Each row comes from the steps of one walk. Every step used is in the known rows, and no mark comes twice. Write the walk behind each row, first mark first.
Known rows:
zovo/banis/menin: -10 72 -193 305 -128 -4 0 89 72 5 49 -15 -8 -81 -82 36 24 45 -256 157 82 -6 -171 -25 -64 90 -24 -67 -10 -99 -12 -223 169 -158 135 -40 120 -125 94 -29 -163 168 18 -66 19 8 -131 -192 -102 -126 -4 24 -264 -22 -53 12 207
zunek/dugaz: -41 -38 41 -139 45 106 -125 -7 -70 106 87 63 -58 -16 -108 2 -49 75 -61 102 -83 -12 24 20 -32 -119 -104 -152 -62 180 77 81 51 -97 53 -67 95 138 -88 136 114 22 -4 25 -53 81 -46 48 26 8 102 47 -9 -50 -160 -35 -134
fuvev/babur: 106 95 91 0 -23 -87 3 -137 -138 -48 -61 -17 31 -13 24 18 268 74 -132 29 64 -8 -145 39 -9 -17 69 42 -142 111 -32 -103 27 -65 -127 -32 120 -42 -97 38 -25 88 44 36 -82 36 -97 93 40 102 129 110 -46 -85 -46 112 86
babur/fuvev/pazimi/nilin/zovo/banis/dugaz: -329 255 80 246 -184 -27 -132 -66 4 89 377 45 -235 -237 -126 32 -139 11 74 47 58 141 130 172 -184 -111 -179 -88 -38 -40 204 -278 160 -432 139 -249 274 -27 -98 203 -226 128 388 -192 85 -40 1 123 159 -269 285 131 -375 -413 66 147 354
pazimi/nilin/zovo: -383 19 -62 243 -111 -57 -59 -44 -149 76 87 35 -125 -16 -17 -64 37 -35 87 -36 151 287 126 -61 -2 -82 -162 -50 -155 111 103 104 26 -161 -127 -110 91 96 -145 98 -111 39 154 -59 68 49 38 205 46 -121 29 13 -219 -163 64 129 68
datop/fuvev/babur: 193 162 86 7 3 -115 18 -218 -51 74 -59 2 99 0 27 118 147 -11 -40 16 -20 -11 -188 -3 -86 -67 267 11 -61 47 50 -144 -109 5 16 -61 150 -236 -180 71 72 40 170 -121 -158 -43 -46 -2 115 19 139 230 -69 -87 -8 142 -94
zovo/banis: 86 25 10 64 -132 16 147 59 13 -84 10 -171 -69 -47 -39 27 -61 -10 -124 132 52 8 34 8 18 40 -23 -44 -17 17 -40 -206 140 -135 170 3 49 -13 113 -69 -160 108 39 -16 33 -26 -71 -168 -49 -43 63 7 -219 -35 29 40 55
dugaz/banis/zovo/nilin/pazimi/fuvev: -170 370 -166 243 -285 -53 58 -288 -69 -161 261 -121 -260 -97 -113 77 -242 -235 179 94 148 110 375 133 -34 -61 -295 -178 17 139 111 -177 218 -310 343 -221 152 102 12 139 -246 180 520 -473 101 -222 -123 -24 -37 -248 -22 17 -190 -172 244 147 253
zunek/dugaz/banis: 42 -14 -57 -202 -110 108 -124 4 -130 -69 113 -69 -140 156 -22 -13 36 1 -112 179 46 -50 71 56 -79 -89 -121 -82 -79 224 117 34 183 -111 209 -87 176 131 25 95 91 152 -9 -61 13 -109 -99 -134 -52 82 89 -62 -91 -51 -116 -14 -46
pazimi/fuvev: -205 70 -24 245 -27 -34 -83 -69 82 -22 22 115 93 -38 -34 11 -43 -90 134 -68 -95 -59 50 -37 -76 -70 0 -64 101 -13 -20 -64 -180 71 23 -38 90 -146 -60 -112 5 -17 223 -138 84 -77 -3 -48 95 -46 -82 123 164 2 51 143 -75
nilin/zovo: -103 106 -44 85 -52 -49 -42 -42 -131 148 58 -2 -113 144 19 -37 82 -10 52 36 180 62 66 3 -64 -71 -40 30 -252 31 97 18 55 -173 -25 7 -16 118 -47 44 25 74 40 -47 74 32 54 38 42 -46 45 91 -156 -80 27 -33 -60
kigis/zovo/nilin: -20 34 -87 136 -86 -18 48 -43 -110 -13 142 -84 -187 -248 -119 -25 -98 -90 52 106 112 76 186 -65 103 -120 -235 62 -140 114 80 -86 180 -106 -91 48 140 307 -41 54 61 168 142 -42 -12 -101 -34 204 -11 -232 2 -45 -124 -95 147 89 65
kigis/zovo/banis/menin: -30 128 -308 417 -199 43 -34 152 -57 79 137 54 -192 -246 -116 17 7 16 -228 123 134 -66 -105 -149 -97 -6 -51 31 -105 -136 28 -331 250 -207 107 27 202 105 45 -35 -139 335 72 -73 9 -12 -142 -52 -118 -276 -29 55 -314 -125 -125 -31 126
dugaz/zunek: 133 48 -77 -111 30 97 72 62 -240 -38 26 -137 -101 84 -9 83 126 -1 125 -33 26 40 99 -9 39 -25 -33 47 -123 130 -40 -48 37 -69 43 -211 33 122 73 -159 5 -125 -1 -124 15 30 24 42 24 47 79 -10 -11 -73 165 127 -3
zunek/dugaz/gisig: 72 -32 26 -289 107 223 -245 46 -98 150 44 25 -60 24 -63 96 35 29 23 211 32 8 34 -37 28 -184 -186 -258 102 274 8 -93 119 -207 189 -107 86 216 -88 119 227 -85 16 8 46 48 -12 31 74 -168 30 -4 24 -188 -223 -48 -81
fuvev/pazimi: 61 215 89 -103 -89 72 -14 -80 -68 0 145 80 -33 -82 30 -92 31 -25 128 36 1 -65 104 107 22 41 -31 -37 13 -55 69 35 73 -8 127 -21 -73 -87 45 84 -36 -82 173 -23 0 -52 31 -14 64 2 32 50 -6 -179 7 -103 201
pazimi/fuvev/babur: -66 169 73 211 -57 -98 -95 -201 -22 -60 -20 124 121 -62 -18 35 194 -52 -18 -22 -71 -24 -126 -3 -67 -70 108 -42 -74 133 -31 -132 -141 -7 -29 -104 180 -174 -161 -66 -35 78 254 -103 -7 -55 -63 94 156 35 59 266 55 -75 -9 171 17
menin/banis: -12 8 22 -63 -143 12 65 6 -32 -52 -109 -158 -19 -14 39 46 -76 18 -3 137 8 134 -42 57 -35 80 57 39 -116 17 15 -11 156 -98 70 5 145 -93 95 28 12 142 2 -12 6 -151 20 -104 -88 34 40 14 -180 -12 39 9 242
datop/fuvev/pazimi/nilin/zovo: -243 293 21 168 -156 -44 -62 -217 -136 182 231 113 -85 -71 2 -62 -42 -126 332 9 81 175 137 0 -41 -110 -17 -102 -69 22 224 49 -36 -170 176 -158 65 -209 -186 212 -80 -103 450 -230 11 -76 113 110 190 -220 68 147 -266 -267 179 79 101
babur/fuvev/pazimi: 21 260 31 -58 -63 18 -85 -96 132 -2 149 112 33 -47 -85 -17 21 -54 239 -25 -57 -52 36 49 -163 -80 9 3 176 -175 94 -113 21 26 75 -31 81 -225 -22 114 -47 -55 224 -15 82 -147 25 -28 204 -40 71 107 82 -91 17 -30 84
datop/fuvev: 86 52 -13 37 5 -57 11 -73 70 137 2 0 72 15 -7 54 -129 -83 120 5 -38 -45 -96 -56 -75 -64 193 8 116 -64 58 -75 -116 18 128 -18 89 -225 -80 29 87 -45 127 -159 -59 -85 28 -116 80 -72 -2 111 -22 7 117 51 -127
menin/rodo: -5 -75 10 83 -25 2 -46 -172 -33 -27 -20 -4 140 58 33 -69 -136 -21 -23 -95 77 119 43 52 -11 34 104 -84 1 12 -54 31 84 -156 1 22 186 -180 91 13 -101 -9 52 -94 108 -141 159 34 -66 67 94 37 -54 -57 31 216 21
rodo/menin/banis/dugaz: -61 157 -81 154 -52 40 -203 69 125 9 54 -52 61 -260 -17 94 -183 187 -115 250 16 57 -351 139 -166 107 73 -16 -90 -64 -61 -119 146 -265 -34 -209 221 27 18 40 143 200 -19 -118 -91 -124 -64 -165 -168 -24 41 15 -224 -110 -86 7 299
babur/fuvev/pazimi/nilin/zovo: -404 278 12 159 -141 -74 -120 -148 -19 88 219 175 -110 -86 -119 -55 40 -72 346 -66 87 231 192 -18 -173 -157 -159 -30 15 -56 172 -16 31 -113 -21 -154 133 -136 -165 214 -156 -25 392 -101 174 -83 88 200 233 -115 126 128 -108 -214 127 120 183
pazimi/nilin: -299 -52 -3 206 -30 -17 2 -16 -13 -101 16 28 1 -123 -36 -25 -41 -26 35 -40 -47 185 42 -73 43 -49 -88 -21 54 73 -7 67 -4 3 -67 -139 102 -7 -95 60 -95 -48 130 -38 1 15 24 152 9 -47 -7 -62 -123 -83 62 175 112
nilin/pazimi/fuvev/babur: -54 401 123 133 -74 -39 -24 -313 -130 -86 90 104 34 -19 58 -24 63 -47 72 -62 34 25 31 77 -60 -53 18 -239 -143 93 -39 -209 -39 -89 119 -165 6 -157 -183 89 -88 -106 373 -207 16 39 -110 77 172 0 143 326 -1 -108 -1 79 126
dugaz/banis/zovo/kigis: 102 -18 -230 78 -232 6 167 -44 -267 -99 73 -105 -381 -102 17 135 5 -105 -108 137 315 -97 183 85 -117 -32 -64 -109 135 54 59 -268 76 -145 438 -113 247 178 133 -68 -188 292 34 -195 103 -129 25 -123 -137 -281 -11 -29 -244 -203 170 -42 -48
pazimi/fuvev/datop: -94 61 27 181 -109 -96 -200 -193 49 -21 -28 46 31 -3 -47 24 113 17 165 -124 -22 -99 73 -64 -66 44 -92 127 -44 105 19 -8 -86 -42 -62 -178 150 -146 -106 -38 81 7 269 -122 -48 -157 -115 109 105 70 -100 181 101 -77 156 182 103

Write each row's walk:
-102 4 -165 297 -20 -18 -167 -162 26 71 41 114 160 6 -14 -33 -88 -2 -183 -36 92 99 -169 -27 -103 65 70 -60 54 -118 -40 7 152 -156 -21 -53 286 -250 63 42 -119 66 10 -184 125 -79 114 -16 -122 -13 11 28 -54 -61 -33 157 165 | banis/menin/rodo
-235 190 24 145 -174 -27 64 -295 -305 135 256 121 -263 -223 50 -25 -64 -129 233 100 252 130 226 40 -45 -193 -16 -333 77 14 224 -138 -46 -29 381 -217 122 -201 -191 118 -116 -162 409 -182 103 -11 140 61 193 -442 69 228 -339 -285 317 51 50 | datop/fuvev/pazimi/nilin/zovo/kigis
-82 417 13 255 -162 -49 28 -343 -251 -47 238 67 -135 -285 -56 -33 5 -109 130 67 115 76 192 23 49 -182 -242 -122 -265 202 32 -272 174 -221 -10 -107 123 137 -242 133 -40 103 527 -235 -12 -88 -165 277 139 -206 164 265 -159 -201 104 147 200 | kigis/zovo/nilin/pazimi/fuvev/babur
183 117 -161 54 -58 140 68 176 -330 76 296 -186 -420 -211 -67 158 -62 61 -117 57 35 -39 123 59 -17 -98 -55 113 -215 132 -2 -405 235 -409 202 -189 264 406 78 -209 15 211 54 -223 -83 -17 -93 86 -84 -228 235 29 -305 -358 37 130 93 | kigis/zovo/banis/dugaz/zunek
-163 313 38 132 -136 -34 -140 -287 -23 -38 108 88 -29 3 1 -49 -33 11 235 -144 52 2 190 4 -29 67 -158 6 -112 94 29 -24 -1 -93 96 -207 -17 -153 -110 140 27 -142 414 -218 -34 -65 -153 97 128 52 18 243 20 -75 100 14 212 | nilin/pazimi/fuvev/datop
-35 279 -69 21 -114 59 102 -112 -231 21 265 -41 -244 -244 -70 -41 -193 -76 122 55 187 142 276 -1 120 -79 -308 -81 -186 95 106 -121 279 -178 60 -10 -19 289 -76 218 -4 49 257 -166 -11 -49 -80 189 -20 -270 114 30 -218 -79 133 -22 197 | kigis/zovo/nilin/pazimi
-201 326 -84 254 -160 40 26 -223 -123 13 292 67 -152 -289 -143 -25 -264 -180 217 14 76 87 340 -23 62 -180 -304 -165 -120 112 60 -189 114 -198 103 -94 59 134 -138 135 -47 14 486 -294 94 -99 -110 186 84 -331 35 155 -48 -126 194 33 136 | kigis/zovo/nilin/pazimi/fuvev
-96 136 -199 443 -196 -57 -110 -123 -109 161 108 -8 -30 101 -69 -66 -113 41 -241 94 361 162 -48 24 -137 87 0 -103 -221 -49 52 -191 316 -418 101 7 310 -229 103 8 -282 229 105 -230 223 -81 77 -54 -107 -120 102 142 -445 -151 -19 203 179 | nilin/zovo/banis/menin/rodo
-362 291 -141 428 -309 -3 -74 -54 -106 59 294 84 -164 -179 -62 -110 87 -25 -22 144 218 222 104 14 -60 53 -248 -181 -168 -66 190 -105 283 -291 172 -144 142 -95 -21 157 -348 111 333 -145 82 43 -28 4 -4 -255 50 53 -511 -347 28 31 465 | fuvev/pazimi/nilin/zovo/banis/menin
-140 60 -140 109 -191 -80 147 -154 -35 8 -8 -223 -218 -215 -157 144 -220 -36 48 257 61 189 98 164 -4 24 -175 30 -134 137 96 -12 282 -254 65 -124 275 55 112 172 -71 379 182 -193 -21 -176 -30 69 -126 -194 52 -127 -319 -157 225 131 352 | menin/banis/zovo/nilin
-155 313 20 123 -43 34 -34 -209 7 -30 153 123 -9 -46 9 -33 -150 -98 185 -94 -17 20 160 -10 -36 -50 -43 -247 17 -26 -28 -100 -65 -39 205 -122 -80 -139 -106 56 -96 -160 338 -256 98 11 -54 -8 117 -106 28 202 38 -16 55 -18 56 | nilin/pazimi/fuvev
-344 -108 -56 249 -91 -42 73 -100 -338 29 74 85 -271 -188 1 -21 7 -55 -14 75 340 219 247 -55 -16 -127 -177 -251 -36 130 69 -96 11 -101 111 -210 137 124 -120 30 -142 -13 187 -17 139 115 100 173 39 -347 60 110 -309 -151 230 80 9 | pazimi/nilin/zovo/kigis
-5 93 -186 -83 -171 66 -99 -25 -126 53 154 4 -356 32 -132 91 -12 2 -30 155 119 -12 130 70 -152 -119 -165 -17 -84 199 150 14 190 -297 295 -132 257 234 29 164 -18 344 60 -203 -4 -82 -45 -4 -116 -19 80 -68 -225 -225 -188 -52 -76 | zunek/dugaz/banis/zovo
103 167 -170 70 -8 141 -121 123 -52 -34 96 -161 -64 -192 -18 176 -37 183 36 224 21 97 -269 146 -78 73 63 35 -184 73 -107 -168 195 -325 38 -401 226 188 66 -92 166 104 -17 -212 -50 -111 -102 -159 -149 45 146 11 -214 -137 77 149 326 | rodo/menin/banis/dugaz/zunek
-160 313 38 214 -273 -51 86 -159 -110 113 234 5 -152 -137 -58 -63 -102 -97 228 128 151 193 169 8 -34 -74 -15 -147 -104 -9 229 -135 103 -268 320 -119 114 -203 -70 157 -219 11 469 -261 0 -120 58 -61 137 -246 114 182 -484 -271 165 94 190 | datop/fuvev/pazimi/nilin/zovo/banis
-322 244 32 105 -181 -12 -84 -121 -236 82 231 106 -156 -108 30 -180 98 -67 226 1 158 217 240 34 2 -41 -199 -74 -171 78 181 149 100 -171 26 -131 12 5 -112 188 -155 -65 290 -85 66 12 101 196 126 -92 46 51 -255 -300 89 22 270 | fuvev/pazimi/nilin/zovo
5 19 -187 144 -84 -2 136 -92 -230 88 42 92 -352 -235 -49 145 -94 -39 -46 84 191 -72 155 71 -80 -72 -80 -182 183 36 29 -200 -54 -89 306 -94 126 99 68 -18 -130 161 76 -112 59 90 85 24 -76 -306 29 61 -159 -180 75 -57 -148 | banis/zovo/kigis
-309 53 -41 285 -195 -54 83 41 -117 19 83 -97 -183 -109 -72 -70 0 4 -12 87 195 299 171 -45 23 -48 -192 -73 -270 123 68 -85 153 -285 81 -110 147 119 -37 24 -253 128 178 -71 90 27 -18 78 -18 -116 62 16 -470 -194 88 171 169 | pazimi/nilin/zovo/banis
-6 127 -42 138 -151 -26 47 53 -134 77 62 -144 -178 42 -22 -33 -8 23 -82 170 201 57 100 41 -32 -19 -82 -38 -253 44 79 -136 163 -264 129 53 43 90 82 -38 -149 191 54 -55 89 6 -32 -68 7 -111 60 99 -358 -98 18 30 1 | nilin/zovo/banis
5 92 -286 489 -216 37 -72 -37 -92 127 161 -15 -53 -170 -100 -71 -175 5 -248 51 207 110 -66 -128 -130 32 22 -49 -100 -110 -52 -271 307 -376 129 87 419 -60 157 -50 -242 339 92 -197 147 -162 51 -18 -189 -191 111 74 -371 -189 -98 174 143 | kigis/zovo/banis/menin/rodo
-42 296 -94 -97 -201 91 41 -227 -236 18 332 -123 -395 -46 -159 78 -269 -118 -11 245 180 100 359 225 0 -93 -412 -249 -156 322 244 -42 409 -436 337 -229 132 314 10 394 -110 230 246 -333 5 -77 -150 72 -83 -157 195 -79 -362 -235 95 -40 152 | zunek/dugaz/banis/zovo/nilin/pazimi
124 99 -83 48 -35 79 59 112 -352 105 263 -229 -383 70 18 159 -2 107 -106 99 136 50 128 195 -52 -74 -40 11 -332 196 88 -313 230 -515 144 -302 139 259 76 -134 -52 102 27 -258 18 49 -54 47 -25 -169 244 102 -406 -315 139 159 100 | nilin/zovo/banis/dugaz/zunek
-239 568 -239 440 -306 -23 -54 -251 121 -5 152 -35 -77 -383 -232 96 -394 -57 269 268 133 228 50 101 -47 17 -235 -253 -104 20 -13 -121 206 -321 175 -318 203 -6 -11 225 -140 277 522 -420 85 -166 -124 -104 -89 -212 -27 138 -353 -90 192 114 380 | rodo/menin/banis/zovo/nilin/pazimi/fuvev
-345 0 35 304 -109 -66 -47 -17 -125 74 231 -68 -266 -165 3 27 -133 90 -168 71 98 215 88 114 -27 -82 -188 -131 -204 167 107 -173 177 -485 67 -217 216 164 -64 75 -149 138 167 -150 -21 112 13 145 -44 -236 177 25 -479 -346 22 174 192 | pazimi/nilin/zovo/banis/dugaz
-29 79 17 129 -80 -12 -58 34 -136 145 216 -76 -248 -29 -30 86 -145 101 -216 110 130 17 29 198 -100 -20 -46 -55 -251 59 108 -263 173 -489 101 -108 72 150 15 4 -51 200 22 -125 -32 48 -24 -2 -49 -191 179 86 -377 -253 -26 22 62 | nilin/zovo/banis/dugaz
-261 16 29 192 -36 60 -150 123 -173 137 210 -121 -268 -111 16 161 -107 71 -81 158 210 219 63 84 -11 -87 -241 -219 -68 226 75 -352 261 -611 188 -262 247 263 -55 14 -70 56 183 -155 60 101 41 106 40 -445 145 -9 -429 -537 -59 147 225 | pazimi/nilin/zovo/banis/dugaz/gisig
